What can hang from each mark
Q: L M
M: A L Q U
R: M S
S: L
L: M R S
U: M

Each row was made from one small tree. The marks that hang from a mark follow it in brackets, in alphabetical order. Every link used is in the known rows. Write each row's tree.
Known rows
R{S{L}}: 0.56  -0.78  2.15  -1.83  1.94  -0.91  -2.79  0.14  1.77  -4.66  -2.85  2.08  0.17  0.24  4.42  -1.40  -2.88  -1.61  -0.42  1.64  -1.42  4.75
R{M}: 1.16  1.65  3.59  0.91  0.75  -1.22  -2.57  1.32  -0.95  -4.30  -3.34  -0.96  -0.33  2.95  1.93  -1.02  -2.85  0.38  -1.73  1.78  2.59  4.65
S{L{M{A U}}}: -3.21  -1.90  0.22  -1.53  1.93  -1.26  -1.22  -2.11  -1.14  -1.74  -0.56  1.01  2.21  2.53  3.26  0.05  0.48  -0.44  -1.47  -0.83  -2.27  -0.29
R{M{L} S}: 2.16  -2.23  0.01  -1.89  -0.60  3.49  -2.40  1.46  0.03  -5.07  -2.23  1.04  2.96  2.62  -1.66  -2.97  -3.42  -0.62  -1.81  1.52  -0.12  5.69
M{L Q U}: -4.49  -2.07  -1.70  -6.40  -1.17  4.05  -5.52  -1.85  0.18  -2.30  -1.53  -5.97  8.36  5.03  -3.07  -3.04  1.02  0.78  -2.76  -1.84  -2.32  4.99
Q{L{R{M{A}} S}}: 1.05  0.43  5.86  2.40  2.44  -0.46  0.93  2.63  -6.29  -1.98  0.13  0.43  -4.18  -0.80  0.16  0.49  -2.27  -3.28  -0.69  2.59  -1.27  0.35
M{U}: -2.46  1.68  0.84  -1.52  0.24  -0.15  -2.99  0.42  -0.98  -4.18  -3.23  -3.09  5.50  4.06  -0.68  -2.12  -1.37  -0.67  -3.84  -1.09  -0.18  3.27
Q{L{R} M}: 0.34  2.06  4.39  -2.05  0.71  -3.92  -0.03  3.15  -1.75  -2.09  -4.54  -2.75  -3.00  -0.55  1.89  3.04  -4.61  0.30  -3.24  2.51  0.24  0.57
U{M{A Q{L}}}: -0.94  -1.70  6.39  -0.66  2.26  -4.36  -2.01  2.78  -4.96  -1.44  -2.26  -4.76  -1.00  2.93  -1.79  0.14  1.22  0.76  -0.20  -1.21  0.21  1.23
S{L{M{Q U} R}}: -2.66  0.85  -1.01  -3.80  2.63  1.71  -2.01  -3.81  1.38  -0.33  1.44  -4.07  -0.91  0.83  3.93  0.31  -0.37  -0.57  -0.02  0.99  -2.80  0.32
R{S}: 0.92  0.43  2.70  -0.99  0.68  -0.97  -1.55  1.12  -1.16  -5.11  -4.03  0.64  3.20  2.39  -0.23  -2.22  -3.03  -1.58  -2.02  1.16  0.24  5.14
L{M{Q U} S}: -1.67  3.21  1.42  -4.52  1.56  2.81  -1.27  -3.44  -0.53  -0.69  -1.63  -2.66  2.28  4.41  -1.88  -0.99  1.26  -1.07  2.33  1.42  -2.34  0.89
L{R S}: -0.49  2.64  4.64  -1.95  3.19  -0.36  -1.37  0.85  -2.12  -1.73  -2.06  -0.65  -1.12  0.13  0.07  -0.95  -3.57  -3.16  0.76  3.52  -1.44  1.80
U{M{A L Q}}: -2.26  -5.25  3.05  -3.86  2.04  -1.30  -4.73  1.56  -2.67  -0.88  -1.26  -3.78  2.85  3.97  -4.90  -2.21  1.00  1.76  0.06  -1.04  -1.19  3.18
U{M}: 0.57  1.80  5.01  -0.36  2.95  -3.84  -2.37  3.32  -1.36  -2.60  -4.41  -3.05  -0.57  2.92  -1.65  -1.55  -2.96  1.07  0.43  1.36  2.38  1.74
Q{L{M}}: -0.72  2.04  4.06  -2.11  0.69  -3.27  1.52  0.24  -3.73  -2.69  -4.91  -2.13  2.34  2.76  2.40  2.73  -2.57  1.85  -0.69  1.86  1.16  0.31
S{L{M{A} R}}: -2.09  -2.29  2.55  -0.87  3.98  -3.48  -0.06  -1.31  -2.60  -0.38  0.33  1.82  -2.33  -0.57  4.99  1.67  -2.18  -1.16  -0.15  2.05  -1.81  -0.64
S{L{R}}: -1.72  0.05  2.84  -1.53  3.71  -2.24  -2.96  -0.21  0.90  -2.21  -1.19  -0.68  -1.77  -1.28  5.67  -0.21  -3.82  -1.26  -1.17  2.34  -1.15  2.67
L{R{M{A}} S}: 1.03  -0.08  5.18  2.27  2.86  -0.09  -1.04  1.50  -4.46  -1.79  0.38  1.97  -4.03  0.18  -0.27  -1.28  -2.46  -3.78  0.09  2.94  -0.99  1.52

Which tree is each row?
-2.16  -3.96  -1.50  -0.93  -1.08  2.89  -3.00  0.96  -2.61  -3.59  -0.22  -1.10  5.52  4.52  -3.12  -3.25  0.25  -0.82  -4.55  -2.16  -1.46  3.52 -> R{M{A L U}}
1.60  0.80  1.43  -1.48  2.75  -0.67  2.10  0.01  -2.12  -2.93  -1.60  0.56  0.28  0.71  -0.26  -0.35  -4.47  -1.97  -0.25  2.96  -0.47  1.17 -> L{M R{S}}
-1.04  0.16  4.20  -1.05  3.61  -1.97  1.64  -0.42  -5.28  -0.11  -0.65  1.96  -1.70  0.83  -1.13  0.78  -1.85  -2.89  1.98  3.14  -2.14  -1.31 -> L{M{A} R S}
-2.81  0.49  -0.68  -4.47  1.82  1.60  -2.82  -4.04  1.77  -1.42  -0.67  -3.18  1.57  3.00  3.76  0.17  1.07  1.00  0.61  0.15  -1.72  1.61 -> S{L{M{Q U}}}
0.68  -5.50  1.53  -1.27  3.26  -0.12  -0.96  4.19  -3.60  -2.29  0.00  -0.37  1.14  0.50  -6.39  -2.98  -3.48  -2.07  -1.06  -0.06  -2.36  1.52 -> U{M{A L{R{S}}}}
-0.81  0.67  -0.44  -0.58  2.18  3.92  -4.51  -1.53  1.88  -2.10  2.63  -3.91  -3.32  0.32  4.68  -1.85  -0.28  -1.69  -1.23  0.53  -1.37  3.52 -> S{L{R{M{Q U}}}}
-1.68  -4.75  2.90  -2.48  2.28  -2.51  -3.01  3.19  -3.28  -1.70  -2.44  -1.63  2.85  3.14  -4.81  -2.18  -1.46  0.74  -0.84  -0.70  -0.49  1.90 -> U{M{A L}}
-1.77  -1.19  3.31  -0.02  2.69  -3.74  1.26  -0.08  -5.14  -0.92  -0.93  0.33  0.50  1.69  0.43  1.39  -2.24  -1.70  -1.33  1.62  -0.37  -0.16 -> L{M{A} R}
-3.37  -1.49  0.61  -2.32  0.66  -0.28  -1.32  -2.51  -3.35  -0.92  -0.40  -2.73  4.05  5.48  -1.53  -0.39  2.70  -0.25  -1.81  -1.84  -1.27  1.49 -> L{M{A Q U}}
2.59  1.29  -0.77  1.96  1.02  4.13  -0.54  1.42  -0.77  -5.00  0.63  -1.11  -0.25  1.50  -1.71  -3.72  -3.55  -4.01  -3.59  0.50  -0.55  3.02 -> L{R{M{U} S}}
2.99  -0.17  1.85  0.44  1.67  1.14  -2.61  0.73  2.07  -5.07  -1.65  2.88  -2.82  0.07  4.95  -2.08  -3.10  -1.62  -0.50  2.40  -0.27  5.23 -> R{M S{L}}
-1.04  -2.86  -1.03  -0.82  1.74  1.17  0.10  -1.53  -0.93  -3.28  -0.27  3.00  1.98  1.89  1.63  -1.16  -0.10  -2.17  -1.76  -1.10  -3.58  0.50 -> R{S{L{M{A U}}}}
-0.27  -0.22  7.69  -1.31  3.32  -2.30  -1.67  2.44  -5.15  -0.63  -1.68  -3.32  -2.97  1.99  -3.16  0.03  1.62  -0.29  2.93  0.50  -1.68  0.25 -> U{M{A Q{L{S}}}}
-3.54  -4.34  2.23  -4.96  1.85  1.94  -3.70  -0.94  -3.69  0.38  1.24  -1.48  1.88  1.05  -3.29  -1.56  0.14  -2.13  0.73  1.23  -4.99  3.18 -> M{A L{R S} Q}
-1.52  -2.01  2.49  -5.41  1.53  0.03  -5.24  1.34  0.07  -1.42  -2.54  -5.53  2.42  3.71  -3.84  -2.04  -0.72  2.56  0.99  0.59  -0.08  3.80 -> U{M{L Q}}
0.88  0.35  2.81  0.80  3.44  -0.48  -2.70  0.42  0.96  -2.92  0.07  0.01  -4.99  -1.70  6.27  -0.23  -3.96  -1.37  -0.75  3.00  0.15  3.11 -> S{L{R{M}}}
0.54  -0.59  5.21  0.61  2.80  1.29  -2.54  -0.29  -3.65  -0.61  1.85  -0.21  -4.75  1.02  -0.51  -1.24  0.49  -3.53  1.12  2.50  -2.04  3.17 -> L{R{M{A Q}} S}
2.24  1.12  -0.23  1.34  -0.43  3.37  -1.32  1.17  -0.06  -5.96  -1.80  -0.33  2.19  3.24  -1.60  -3.81  -1.91  -2.54  -3.25  -0.26  0.40  4.25 -> R{M{U} S}
1.86  0.75  -0.98  0.26  0.70  5.38  -1.92  -0.26  -0.30  -3.72  1.66  -3.40  -0.89  2.27  -1.75  -3.42  -0.98  -3.63  -2.41  0.09  -1.21  4.48 -> L{R{M{Q U} S}}
-2.05  -1.30  1.64  -1.23  -0.68  -2.18  -2.03  1.34  -1.53  -2.45  -3.57  -0.33  1.66  3.73  -1.51  -0.05  -0.54  -1.37  -5.24  -1.68  -0.66  1.36 -> Q{M{A U}}
0.96  -2.82  -0.60  2.22  1.04  2.59  -2.21  0.54  -0.13  -5.03  1.10  3.13  -0.51  1.34  2.05  -3.05  -0.29  -3.60  -3.12  -1.18  -2.33  3.15 -> R{M{A U} S{L}}
-2.34  -1.16  2.25  -7.03  0.55  2.65  -4.86  -1.42  -0.68  -1.17  -2.30  -2.43  3.95  3.06  -2.05  -1.92  0.20  0.26  1.82  1.94  -2.96  5.20 -> M{L{S} Q}
-2.53  -0.32  1.33  -0.09  1.81  -1.32  2.80  0.50  -6.66  -1.55  -0.04  -2.79  2.57  1.98  -0.69  1.69  -1.24  -1.23  -3.48  -0.88  -1.82  -2.57 -> Q{L{M{A U} R}}
-3.31  -4.26  -0.71  -4.54  -1.91  0.20  -2.83  1.10  -0.83  -1.57  -3.15  -0.80  4.55  3.66  -3.56  -0.73  -0.74  -0.01  -5.61  -1.89  -2.33  1.91 -> Q{M{A L U}}
